Each row comes from the steps of one path. Every step used is in the known rows, and no mark comes twice. Write the path behind each row, first mark first.
Known rows
l, q, p, h, d: [ 18.3  -0.8   6.7 -46.3  33.5   5.7  -7.6   5.3   3.0  28.4  13.6   0.2
   6.6  19.8  26.3   7.5  -8.6  -3.7  15.9  -3.5  17.2  16.8  -5.0]
p, h: [  5.5   6.2   4.8 -49.0  25.7  -3.8  -7.6   6.8  12.3   5.7  10.9  12.3
 -16.8   0.6  -0.3   5.5 -11.5  -3.5  15.8  -6.4  17.4   3.4  -6.4]
p, k, d, m: [ -0.3  10.1  -9.7  14.6   2.4   5.0  -9.3  -0.4   6.0 -11.7  12.8  21.9
  -2.0 -18.4 -15.7   8.5  10.4   3.4   3.1 -27.7   9.0   1.5 -10.5]
h, p, k: [ 11.0   6.7   1.0 -28.1  40.9  -2.9  -5.0   3.1   4.1 -14.8  15.9   7.5
 -25.7  -1.4  29.1   7.2 -11.3   0.5   7.3 -19.0   6.6  -9.2 -13.0]
p, m: [  1.6  -1.3   7.9 -16.0  14.8  -4.5  -4.8   5.0   7.4  -6.7   8.5  16.6
  -5.8   4.6  -4.2  11.9  -0.3  11.6  16.3  -0.6  -3.3  -2.3 -11.0]
l, q, p, h, d, m: [ 14.1  -2.6   6.8 -42.0  25.3   7.8  -0.8   4.1   3.9  18.2  14.2  -2.5
  12.0  16.8   7.8   6.4  -4.9  -0.6  13.0 -11.3  17.6  19.2  -6.4]
k, d, l: [  7.5   5.5   5.1  12.7   2.1  10.7 -10.9   1.3   2.3  12.8   7.4   9.2
  -0.1  -5.3   0.9  16.1  20.1   2.9   5.4 -12.6  -0.9   8.6   2.3]
l, d: [ -1.7   9.1   6.4  -5.7  23.7   2.4 -14.9  -0.4  13.1   9.3   9.1  13.4
   0.2   6.8  19.5   7.7   8.6  -0.2   7.6  -2.7  -0.4   7.2   2.3]
m, d, l: [ 3.7  5.2 14.0  2.4 10.5  8.8 -7.9  4.1  1.2 17.4  5.6  2.4  7.8  7.4
  5.5 11.0 24.2  8.6  8.0 -8.3 -4.2  9.1  5.1]
d, m, p, k: [ 14.1   3.8   7.0 -27.9   3.0  -0.4  12.5   0.0  12.1 -18.5   8.1  -1.2
  -5.4  -5.9 -13.7   6.3  -2.6  15.3   7.4 -40.4   8.5   2.4 -14.5]
k, d: [  1.0  10.5   3.6   7.4   3.9  -2.3 -20.7  -1.9   9.1   6.1   4.4  19.1
  -2.3  -9.0   2.6   8.3   5.3   1.1  11.0 -15.6   7.5   0.9   8.2]
d, k: [12.3  7.1  5.9  5.0  7.7 -6.4 -4.2 -3.4  4.8 13.6  6.1 10.6 -9.0 -9.2
 17.9  3.4 -0.8  1.0  5.6 -7.7 -1.0 -0.2  3.7]
p, h, d, l: [  9.7  -2.1   3.6 -40.9  29.4   5.3  -3.0  14.5   6.4   7.9  11.7   2.0
 -10.3   2.4 -11.3  13.1  14.7  -8.7   8.2  -3.9  21.2  11.6  -9.9]
q, l: [14.3  7.8 18.3 -1.7 20.0  4.6 -1.9  3.6  1.6 18.6  2.3 13.9  4.0 15.9
 15.0 12.4  2.3 15.4 10.3 11.5 -2.8  6.6 -0.6]
k, d, m: [ -4.5   8.4   3.8  11.9  -6.2   0.1 -12.0  -3.0  10.9  -5.2   5.3  16.9
   4.6 -12.5 -21.2   6.3  10.7   5.4   7.5 -23.9   7.2   4.2   6.7]
q, p, m, d: [-16.3  -5.9   6.2  -6.7  11.9   1.2 -17.9  -2.8   6.8  13.5   6.1   0.2
  12.9  11.0  16.7  10.8  -1.3   9.2  18.4  -2.3 -10.3  -0.3   6.0]
k, d, m, p: [ -5.6   5.1   7.7  -4.6 -14.0  -3.5  -4.2  -4.3  14.7 -11.7   1.8  -3.7
   2.6 -12.7 -23.3   7.7   3.7  11.5  11.1 -40.9  11.3   4.2   7.7]
m, p: [ 18.2   3.8  18.5 -38.5   7.1  -7.6   1.6  -0.4  14.4   0.7   0.2  -5.2
  -8.9   3.7  10.1   7.5 -10.3  13.2  15.9 -28.2   6.9   0.8   0.2]
h, d, l, q, p: [ 32.9  -4.8  14.6 -14.6  26.4  16.2   0.8   5.7  -5.1  29.2  10.0  -2.5
  15.5  22.2  28.2  15.7  18.6   2.4   5.7  -2.9   2.6  19.6  -5.5]
h, d: [ 18.0   3.9  10.2 -14.3  23.3  -5.9 -13.2   6.9  10.5   1.8   3.3  18.3
  -1.6   2.5   2.5   6.8   9.8  -2.3   8.5  -7.5  14.3   1.8   1.6]
k, d, l, q: [ 18.2   7.7   8.4  10.0   5.1  15.2  -3.9   3.0  -6.5  21.3  12.4   6.0
   7.6   5.6   8.5  16.0  20.3   8.7   7.4 -11.1   0.8  18.7  -3.6]

Which path is each row?
[-4.8  8.5 11.9  9.4 26.4  9.7 -8.6  2.4  4.4 19.9  6.5  8.9 10.4 18.0
 18.8 13.7 13.3 10.2  7.3 16.1 -5.5 12.1  2.3] | q, l, d
[ -0.9  -2.3   2.1 -47.1  12.4 -12.2  -0.5   5.9  14.7  -0.5   5.5 -20.4
 -15.6 -11.1  -9.0   6.2  -5.1  -4.5  13.1 -26.5  27.7   2.7   0.1] | m, p, h, d, k
[ 23.6  -7.8  14.5 -15.5  19.0  20.3   9.7   3.5  -9.5  27.3  15.0  -5.3
  12.5  26.6  27.7  20.2   7.6  15.6  11.4   3.4 -15.4  18.7 -15.8] | d, l, q, p, m
[ -7.3   7.0   6.9  -1.0  14.2   4.3  -5.7  -2.0  14.3  -2.8   9.9  11.3
   6.9   3.5  -3.6   5.0  14.4   4.1   4.5 -11.6  -0.5  10.0   1.0] | l, d, m
[-23.8  -2.4   6.8 -19.6  28.3  -8.7 -15.4   5.1   5.5 -17.3  11.9  -5.8
  -9.5   4.8   5.2   9.3  -0.9   9.0  18.1 -10.6   1.8  -9.6   3.5] | h, p, m, d
[  8.8  -5.4   9.8 -60.0  18.3   0.0   5.8  11.6  12.0   0.5   6.7 -20.8
 -11.8   2.4 -12.6  14.0   5.5   0.4  12.3 -24.6  23.4   9.8  -7.5] | m, p, h, d, l
[ 12.9  -0.1   4.4 -23.5  10.2  -3.4   4.3   5.3  12.8 -21.0   6.1  -0.1
  -0.6  -6.3 -22.4   7.5  10.4   6.4   5.2 -37.2  20.1   3.3 -10.5] | h, d, m, p, k
[ -8.8   8.4  -0.5  14.9  15.2  -0.7 -11.3  -4.0   8.8  15.0  10.3   5.4
  -1.9  -5.2  22.2   5.2  11.6  -3.6   2.8  -2.6  -3.9   6.5   6.4] | l, d, k
[ 16.2   1.7   7.8   8.2   6.2  19.9  -7.6  -1.9  -6.1  33.4  11.0  -2.4
  14.2  10.5  27.3  17.5  13.0   6.1   8.3 -10.2  -5.2  19.5   1.0] | k, d, l, q, p
[ 34.4  -3.1   4.1  -9.9  30.5  20.0   2.7   7.7  -8.6  24.2  15.2   0.6
  10.7  17.0  29.6  17.0  20.0   1.4   1.5  -6.6   3.3  18.2 -17.5] | h, d, l, q, p, k
[-10.4   7.9   5.0  27.0  18.1   7.3  -5.7  -1.1   0.8  25.6   7.9   0.4
   8.2   7.2  20.4  11.9  14.6   6.7   2.5  16.7  -7.9  10.7   6.0] | q, l, d, k
[-18.7  -6.4   8.6 -15.5  27.4   1.1  -6.6   7.4  -0.8 -12.8  13.5 -14.2
  -7.9   8.2   4.1  15.0  11.2  10.1  13.4  -8.5  -5.9  -2.9  -0.9] | h, p, m, d, l
[ 19.1   9.6  -5.2  12.6  12.9  18.9  -2.1   4.9  -9.9  13.2  18.7  12.7
   1.3  -2.6  10.4  17.0  19.2   5.8   3.2 -15.7   2.6  15.1 -19.7] | p, k, d, l, q
[  1.6  -7.8   7.4 -18.4  17.1   1.4  -9.0  -2.4   7.8  10.9   7.2   6.3
   2.3  11.6  22.7  12.9 -10.6   7.6  16.8  -0.8 -11.1  -0.7  -3.5] | q, p, m
[  0.8  -2.2   9.8 -11.6  16.4   7.5 -10.3   0.3  -3.1  24.2  11.6  -2.0
  20.0  23.6  25.4  10.8  -1.0  15.6  20.3  -1.1  -7.4  12.0  -1.5] | l, q, p, m, d
[  3.4  -1.2   7.8 -64.6  19.7 -10.3  -2.6   9.1  18.3  -4.7   5.0 -12.9
 -13.7  -0.9 -11.3   7.5  -6.9  -0.7  17.2 -27.0  29.7   3.2  -2.7] | m, p, h, d
[-17.8   0.4   5.5  -2.9   9.8  -4.6 -15.9   5.1   6.4  -3.1   7.2   9.9
   5.6   3.9 -12.0   9.8  10.5  12.9  18.5  -3.5  -2.5  -2.0  -0.2] | p, m, d
[ -4.1   8.6  -7.5  -8.3  30.7  -2.1 -16.6   0.9   3.8 -15.4  15.7   6.5
 -21.6 -12.3  19.6   9.5  -4.6  -2.6   7.1 -25.5  11.6  -9.0  -5.3] | h, p, k, d
[  8.2  -8.7   4.0 -41.7  30.4   9.9  -6.8   5.9   7.6  23.2  10.1  -6.9
  -0.7   9.8  17.7  14.3   2.9 -10.5   9.1  -3.4  10.9  10.8  -2.2] | q, p, h, d, l
[ 12.8   1.5  10.7  -9.8  13.8  -4.0  -5.0   4.8  11.9 -10.4   3.6  16.2
   5.0   0.0 -20.7   4.8  14.9   2.1   4.8 -17.4  15.3   4.6   0.6] | h, d, m
[ 34.2   1.0  15.1 -11.4  24.2  11.5   3.2  11.5  -5.3  17.6  10.5   5.5
   8.7  16.7   9.6  14.3  25.6   4.6   5.4  -4.0   8.3  19.5  -9.5] | h, d, l, q
[-23.9  -0.1  -0.4  15.5   1.4  -7.0 -13.4   1.5   2.1   1.5   8.3   2.4
   3.7  -6.7  -9.5   7.6  12.0   9.8  13.9  -3.5  -5.1  -2.8   4.2] | p, m, d, k
[ 18.8   6.9  -2.3  -0.9  18.0  13.4 -11.3  -3.4  -4.4  26.0  15.7  10.1
  10.8   8.1  39.2  11.1  -5.1   5.0  10.6 -14.0   1.9  12.5  -9.2] | l, q, p, k, d
[12.8  2.0 16.0 -1.5 13.6 18.8 -4.2  0.4 -6.6 37.1  9.8 -8.6 22.3 23.3
 31.0 12.4 17.5 11.8 10.6 -5.6 -9.1 19.7  3.9] | m, d, l, q, p
[ -2.2   1.0  -4.3 -27.4  23.1  -8.4  -9.7   8.2   9.7   6.5  10.6   3.7
 -13.8 -11.6  -7.8   4.3   2.7 -14.0   8.2  -6.3  25.8   3.2  -0.1] | p, h, d, k
[  5.7   0.1   1.5 -14.3  12.4  19.4  -6.8   2.0  -3.9  33.0  15.6  -7.1
   7.5   8.2  17.3  17.2   7.1  -0.3  11.2  -9.8   5.1  21.0  -3.3] | k, d, l, q, p, h
[ 14.3   5.5  -1.9   3.3  10.6  15.2  -4.2  -4.4  -3.3  16.2  16.1   8.4
  15.2   6.0  19.8   9.2  -0.5   8.3   7.9 -21.3   1.6  14.3 -10.7] | l, q, p, k, d, m
[-15.0   3.1   1.4 -27.5  -7.2  -3.8  -5.2  -0.3  17.2 -12.5   6.0  -9.7
  -4.4 -15.5 -34.5   7.1  -2.4   4.9  14.0 -39.8  22.0   6.0   3.5] | k, d, m, p, h
[ -5.5  -4.3   8.2 -31.6  32.9  -8.7  -6.4   4.7   6.2 -20.6  12.9   0.5
 -19.3   5.1  10.6  10.7 -10.2   7.8  16.2  -8.9  -0.2  -9.9  -6.4] | h, p, m
